Known rows, with every way that one mark hangs from another:
R[V[Y]]: [ 0.574  1.391 -2.587 -1.393  0.047 -0.447  1.005  1.330 -0.888  0.405
 -0.407 -1.539  1.227  0.320 -0.561]
R[U[J[M V[Y]]]]: [ 0.145 -0.138  0.536 -0.562 -0.575 -0.299 -1.185  1.875 -0.931  0.087
 -0.637 -0.228  1.722  0.010 -0.896]
M[J[U[R] V[Y]]]: [ 0.719  0.813 -2.989 -0.631  0.665 -1.349 -0.441  1.341 -1.540  1.065
  0.495  0.486  0.327 -0.691 -0.387]
J[M[R] U V[Y]]: [ 1.115  0.276 -1.199  0.258 -0.486 -0.458 -1.720  1.886 -1.993  0.176
  0.322  0.517  1.557 -0.229 -0.819]
M[J]: [-1.305  0.696  1.834 -0.760  0.397 -1.135 -0.041  1.324 -0.606  1.017
 -0.786 -1.710 -0.803 -0.086 -0.153]
R[U[J] V]: [ 0.236  0.265  1.351 -1.520 -0.402  0.430 -0.436  2.013 -0.215  0.284
 -0.037 -2.419  0.713  0.760 -0.760]
M[J R]: [-0.511 -0.162  3.487 -0.662 -0.210  0.120 -0.918  1.411 -0.826  1.157
 -0.164 -1.339 -1.213 -0.011 -0.593]
J[M]: [-1.004  0.985  0.114  0.014 -0.326 -0.879 -0.301  1.345 -0.772  0.249
 -0.743 -1.401 -1.313  0.406 -0.502]
V[Y]: [ 0.303  1.563 -2.166 -0.967 -0.112 -0.966  0.675  1.037 -0.763  0.754
 -0.683 -1.017  0.093  0.106 -0.604]
X[V]: [-0.696  1.285 -1.442 -0.585 -0.396 -0.039  0.132  0.543 -0.586  0.802
  1.212 -2.227  2.152 -0.265 -0.147]
J[M U[R[V[Y]]]]: [ 1.416  1.495 -3.041 -0.385  0.074 -1.395  0.535  1.570 -2.100 -0.138
  0.715 -0.608 -1.742  0.499 -0.825]
U[J[V]]: [-0.240  0.352 -1.019 -0.735 -0.489  0.629 -0.779  1.233  0.157  0.487
  0.671 -0.895  1.536 -0.394 -0.385]
U[J R]: [ 0.562  0.895 -0.748 -0.862 -0.704  0.398  0.306  0.738 -0.047  0.617
  1.471 -1.039 -3.311  0.215 -0.851]
R[U[J[M]] V[Y]]: [ 0.546  0.275  2.164 -1.085 -0.519 -0.566  0.018  2.080 -1.290 -0.343
 -0.429 -1.591  0.233  0.692 -0.962]
J[M[R[U]] V]: [-0.260 -0.854  0.302 -0.070 -0.805  1.333 -2.849  2.096 -0.808  0.675
 -0.994 -0.378  1.713  0.480 -1.106]
X[V W]: [-1.394  1.164 -0.688 -0.391 -1.058  0.212  1.465  0.640 -0.970  1.334
  2.724 -2.528  1.969 -0.119  0.146]

Rows:
[ 1.095  1.524 -3.852 -0.821  0.185 -0.327  0.083  1.513 -1.011  0.449
  1.104 -1.446 -1.264  0.564 -0.604]	J[U[R[V]]]
[ 1.837 -0.282  2.203 -1.704 -0.954  1.144 -0.582  1.978 -0.984  0.340
  0.448 -1.432  0.797  0.666 -1.338]	M[R[U[J] V[Y]]]
[ 0.323  0.906 -0.624 -0.878  0.715 -1.138  0.055  1.657 -1.392  0.707
  0.840 -1.521 -1.746  0.185 -0.322]	M[J[U[R[V]]]]
[ 0.823 -0.007  0.520 -0.510  0.260 -0.721 -1.531  1.853 -1.815  0.956
  0.278  0.180  2.059 -0.740 -0.482]	M[J[U V[Y]] R]
[ 0.133 -0.469  1.893 -0.593 -0.756  1.006 -1.671  2.302 -1.179  0.264
 -0.769 -1.750  0.182  1.172 -1.185]	J[M[R[U V]]]
[-0.290  0.700 -2.727 -0.165 -0.221 -0.625 -0.444  1.336 -1.057  0.279
 -0.828  0.030  1.833 -0.261 -0.541]	J[M V[Y]]
[ 0.673  0.172 -0.975 -1.285 -0.424  0.200 -0.913  1.668 -0.359  0.660
 -0.428 -0.435  2.725 -0.123 -0.838]	R[U[J[V[Y]]]]
[ 0.562  0.616 -1.688 -1.008 -0.462  0.040 -0.081  1.125 -0.355  0.431
  0.507 -0.268  1.998 -0.566 -0.542]	U[J[V[Y]]]
[ 1.512  1.423 -6.230 -0.568  0.172 -0.589 -0.402  1.163 -1.165  0.829
  0.737  0.546  0.719 -0.303 -0.690]	J[U[R] V[Y]]
[-0.007 -0.298  1.233 -0.235  0.204 -0.165 -2.246  1.984 -1.287  1.028
  0.403 -0.433  1.611 -0.556 -0.333]	M[J[U V] R]
[-0.169 -0.122 -0.284 -0.993 -0.435  0.755 -1.611  1.808  0.164  0.733
 -0.265 -1.062  2.260  0.060 -0.678]	R[U[J[V]]]
[ 1.441 -0.646  0.574 -1.190 -1.034  1.425 -1.765  1.781 -0.622  0.770
  0.231 -0.095  2.319 -0.017 -1.270]	M[R[U[J[V[Y]]]]]
[ 0.041  0.615  0.844 -0.152 -0.862 -0.109  0.029  0.947 -0.598  0.070
  1.213 -0.833 -4.295  0.353 -0.904]	U[J[M] R]
